Known rows, with every step that occurs:
W -> Y -> X: -3.318; -1.195; -1.020; -2.083; -0.301; -0.211; 0.704; -1.202; -0.925; -1.985; 2.846; 0.735; -3.287; 1.904; 1.276; 0.023; -0.310; -0.977; -2.978; 1.323; -0.846; -1.126
E -> V -> W -> Y -> X -> R -> H: -2.050; -0.443; 1.697; -0.401; 1.243; -0.756; -1.986; -1.718; 1.372; -4.785; 3.797; 0.670; -1.580; 1.310; 0.852; 1.816; -0.290; -4.411; -4.498; -0.807; 1.263; 0.816
W -> V -> N -> Y -> X -> R -> H: -0.437; -0.958; 1.783; -1.478; 2.359; 0.031; -3.193; -1.466; 0.591; -4.700; 4.820; -0.290; -0.879; 0.085; 0.107; 1.778; 0.263; -4.639; -4.779; -1.550; 1.558; 0.780
X -> R: -0.703; -2.119; -1.352; -2.410; -1.357; -0.140; 0.145; -0.581; 1.489; -4.150; 3.788; 1.012; 0.148; -0.673; 0.875; 1.156; 1.040; -1.910; -5.684; -1.748; -0.833; 0.445
S -> E -> V -> W -> Y -> X -> R -> H: -1.477; 0.082; 1.621; -0.847; 0.707; -1.473; -1.844; -1.577; 1.165; -4.384; 3.651; 1.140; -1.876; 1.386; 0.834; 1.366; -0.112; -4.644; -4.204; -0.754; 1.844; 0.335
E -> V: -3.119; 1.389; 2.003; -0.054; 0.478; -1.134; -0.993; -1.944; 2.612; -3.259; 4.076; 1.236; 0.931; -1.251; 0.243; 2.156; 0.214; -0.406; -3.153; 0.054; -1.784; -2.029
S -> E -> V: -1.943; 2.441; 1.745; -0.690; -0.609; -2.496; -0.659; -2.009; 2.314; -2.521; 3.643; 2.218; 0.385; -1.067; 0.335; 1.046; 0.738; -0.872; -2.572; 0.075; -0.428; -2.937
W -> V -> E: -1.577; 0.224; -0.066; -2.920; -2.749; -0.793; -0.711; -1.413; 3.318; -1.636; 5.040; 0.070; 2.180; -1.207; -0.729; 3.019; -0.606; -0.191; -3.237; -0.717; 1.582; -0.768
S -> E -> V -> N: -0.468; 2.605; 1.820; -1.885; -0.358; -1.934; -2.399; -1.449; 2.469; -1.434; 2.803; 1.568; 0.518; -1.091; -1.131; 2.085; 2.122; -0.828; -3.895; -2.642; 1.041; -2.629
V -> W -> Y -> X -> R: -2.002; -3.007; -2.256; -2.069; -1.646; -0.621; 0.924; -0.691; -0.046; -4.118; 2.158; 0.529; -2.237; 1.865; 0.609; 0.645; -0.062; -2.482; -5.307; -1.149; 0.600; 0.199
S -> E -> V -> H: -0.820; 2.394; 0.258; -2.239; -1.814; -3.861; -1.954; -1.946; 3.960; -1.304; 5.025; 0.871; 0.645; 1.220; 0.629; 2.266; 1.067; 0.039; -2.492; 0.562; -0.033; -1.768
R -> H: -0.653; 1.422; 2.822; -1.068; 2.109; 0.163; -2.956; -1.886; 2.444; -3.207; 5.529; 1.392; -0.630; -0.693; 1.522; 1.935; 1.085; -2.291; -3.535; -0.129; -1.429; 0.673
V -> E -> S: -0.650; 0.814; -0.269; 0.086; -2.079; -0.605; 0.282; -2.349; 4.215; -3.380; 5.067; 0.697; 1.076; -0.883; 1.781; 0.625; 1.547; 1.184; -3.025; -0.680; -0.229; -1.357
V -> N -> Y -> E -> S: 1.137; 1.820; 0.516; 1.149; -0.723; -2.413; -0.882; -3.117; 2.505; -3.623; 2.846; -0.693; -0.127; -0.394; 1.637; -0.458; 2.708; 1.309; -2.847; -1.325; -1.455; -1.110
W -> Y: -2.560; 0.222; -0.435; -1.818; -1.070; -0.427; 0.113; -0.896; 0.467; -2.528; 0.890; 0.177; -1.795; 0.693; 2.332; 0.873; 0.024; -0.383; -3.164; 0.074; -2.401; -0.435
Y -> W -> V: -1.700; 0.512; 0.001; -1.833; 1.523; -2.200; -1.387; -1.626; 2.190; -3.789; 3.102; -0.596; -0.040; -0.388; -0.823; 2.657; -2.119; 0.429; -3.800; -0.007; 0.752; -1.422
N -> Y: 1.027; -0.378; 0.922; -0.403; 0.362; -0.008; -2.388; -1.662; 0.328; -3.508; 2.515; 0.258; -0.836; -0.537; 0.827; 0.292; 1.170; -0.945; -2.564; -0.991; -3.546; -0.423
S -> E: 0.570; 1.750; 0.001; -2.798; -1.617; -2.004; -0.058; -1.243; 1.707; -1.135; 3.434; 2.920; -1.259; -0.499; 1.013; -0.282; 1.892; -0.597; -2.840; -0.320; -0.606; -1.715
N -> V -> E: -1.325; 1.136; 0.007; -2.401; -3.849; -0.052; -2.115; -0.563; 0.780; -2.563; 5.029; 2.270; 1.982; -0.322; 0.017; 2.110; 1.045; -0.358; -1.386; -0.542; -0.749; -0.701
E -> S: -0.875; 0.609; -0.068; 0.445; 0.677; -0.181; 0.430; -2.502; 3.302; -4.177; 4.336; 0.515; -0.198; -0.709; 2.552; 0.136; 1.716; 1.251; -3.593; -0.360; -2.121; -1.170
W -> V -> N: -0.526; 0.847; 0.619; -3.089; 1.348; -0.387; -2.420; -1.188; 2.276; -1.782; 3.036; -0.746; 0.675; -1.147; -1.209; 3.119; 0.980; -0.336; -5.009; -2.749; 0.805; -1.041

Rows:
1.683; 1.242; 0.706; -0.330; 0.050; -2.890; -4.125; -1.277; 1.288; -3.794; 1.423; 0.871; -1.386; 0.481; -1.340; 1.238; 0.146; 0.413; -2.877; -2.054; 0.173; -1.931
V -> N -> Y -> W
-0.595; -3.315; -1.396; -2.184; -0.124; -0.152; -0.623; -0.801; -0.578; -4.486; 3.199; -0.337; -0.972; 0.410; -0.571; 0.700; 0.121; -3.169; -5.280; -1.992; 1.171; -0.359
W -> V -> N -> Y -> X -> R
-0.863; 2.064; -0.269; -0.899; -3.590; -4.077; 0.000; -2.075; 1.728; -1.140; 0.218; 0.208; -1.439; 1.664; 0.896; 1.083; 1.126; 0.883; -2.801; -0.445; -1.440; 0.532
V -> W -> Y -> E
-0.432; 0.739; -0.052; 0.605; -1.154; -1.612; -0.764; -2.709; 3.778; -4.541; 3.974; -0.786; 1.048; -0.559; 0.770; 0.890; -0.095; 0.956; -2.852; -0.851; 1.119; -1.967
N -> Y -> W -> V -> E -> S
1.378; -0.069; 1.322; -1.160; 1.304; -0.262; -3.577; -1.577; 0.520; -3.253; 1.739; -1.425; -0.176; -0.757; -0.697; 1.480; 0.966; -1.300; -3.467; -2.707; -1.208; -0.965
W -> V -> N -> Y
-1.121; 2.359; -0.192; -0.801; -3.384; -3.588; -0.611; -1.877; 0.410; -1.879; 0.414; 0.383; -1.307; 1.885; 1.036; 1.124; 1.310; 0.703; -2.089; -0.363; -1.974; 0.451
N -> V -> W -> Y -> E
-0.815; 1.946; -0.430; 1.219; -1.691; -2.957; 0.779; -3.066; 3.007; -3.415; 1.589; -0.408; -1.081; 1.016; 2.571; -0.074; 1.647; 1.681; -2.902; -0.485; -1.387; -0.531
V -> W -> Y -> E -> S
1.694; 1.945; 1.114; -0.863; -2.235; -3.138; -2.458; -2.113; 0.958; -1.369; 1.869; 0.011; -0.185; -0.217; -0.339; 0.653; 2.641; 0.312; -2.486; -1.682; -1.403; -0.297
V -> N -> Y -> E
-0.183; 1.314; 0.583; -2.667; 1.218; -1.788; -2.949; -1.115; 2.424; -2.307; 2.518; -0.476; 0.181; -0.641; -1.933; 3.222; 0.238; 0.144; -4.650; -2.749; 1.776; -1.714
Y -> W -> V -> N
-0.581; 0.677; 0.058; -1.982; -2.685; -2.199; -2.028; -1.422; 2.954; -2.626; 3.860; -0.100; 1.645; -0.529; -1.446; 2.776; -1.414; 0.018; -2.630; -1.009; 2.302; -1.462
N -> Y -> W -> V -> E
-3.023; -0.102; -0.390; -1.230; -0.889; -1.799; 0.623; -1.624; -0.158; -1.897; 1.597; 1.095; -3.632; 2.899; 0.463; 0.225; -0.483; -1.182; -2.717; 0.689; 0.417; -1.720
S -> E -> V -> W -> Y -> X
-3.347; 2.525; 1.648; 0.302; -1.803; -3.501; -0.347; -2.306; 1.780; -2.591; 2.093; 0.326; 0.568; -0.204; 0.733; 1.679; 0.264; 0.033; -2.449; 0.583; -1.232; -1.636
W -> Y -> E -> V
-1.301; 0.855; -0.124; -2.442; -2.943; -2.085; -1.333; -1.223; 3.630; -2.197; 4.410; 0.357; 1.790; -0.544; -1.422; 3.134; -1.397; 0.335; -2.975; -0.711; 2.751; -1.482
Y -> W -> V -> E
-0.470; 2.055; 1.744; 1.307; -1.310; -3.450; -1.822; -2.805; 3.456; -2.688; 1.314; 0.631; -0.440; 1.304; -0.886; 2.351; 0.949; 0.279; -3.062; -1.739; -1.377; -0.485
N -> Y -> E -> V -> W
-1.268; 0.669; -0.301; -0.232; -1.191; -0.730; 0.281; -2.655; 4.232; -3.706; 4.866; -0.571; 1.460; -0.994; 1.245; 1.248; 0.436; 0.925; -3.345; -0.625; 0.676; -1.398
W -> V -> E -> S
-3.137; -0.785; -0.924; -1.464; -0.363; -0.476; 0.045; -1.187; -1.500; -2.641; 1.816; 0.939; -3.623; 3.235; 0.823; 0.474; -0.262; -1.014; -2.461; 0.625; -0.978; -0.792
N -> V -> W -> Y -> X
0.578; 1.646; 0.439; 1.027; -0.085; -2.458; -0.796; -3.252; 2.580; -3.797; 2.634; -1.331; 0.224; -0.573; 1.398; -0.006; 2.026; 1.109; -2.973; -1.360; -0.873; -1.079
W -> V -> N -> Y -> E -> S
-2.275; 1.597; 0.291; -0.408; -1.754; -2.437; -0.250; -1.590; 1.628; -2.628; -0.923; 0.468; -2.206; 1.953; 1.201; 1.583; -0.368; -0.814; -3.054; -0.934; -0.981; -1.029
S -> E -> V -> W -> Y
0.810; 0.855; 2.135; -0.061; 0.822; -0.737; -3.889; -1.708; 0.814; -3.286; 1.856; -0.246; 0.097; -0.765; -0.591; 1.360; 1.684; -1.363; -3.084; -2.571; -1.623; -1.676
E -> V -> N -> Y
-2.894; 0.969; 0.372; -0.062; -1.224; -1.775; -0.449; -1.661; 1.793; -2.968; -0.500; -0.008; -1.911; 1.903; 1.200; 2.111; -0.495; -0.480; -3.297; -0.900; -1.671; -0.575
E -> V -> W -> Y
-0.940; 2.718; 1.852; -1.219; -0.784; -2.583; -2.571; -1.763; 2.675; -1.313; 2.922; 0.710; 1.138; -1.048; -1.330; 2.608; 2.287; -0.052; -3.922; -2.415; 0.502; -1.858
Y -> E -> V -> N
-0.819; -1.522; 0.029; -1.186; 0.768; 0.167; -0.911; -1.677; -1.016; -2.664; 4.073; 0.791; -2.604; 1.116; 0.297; -0.479; 0.511; -1.222; -2.432; 0.543; -1.543; -1.244
N -> Y -> X
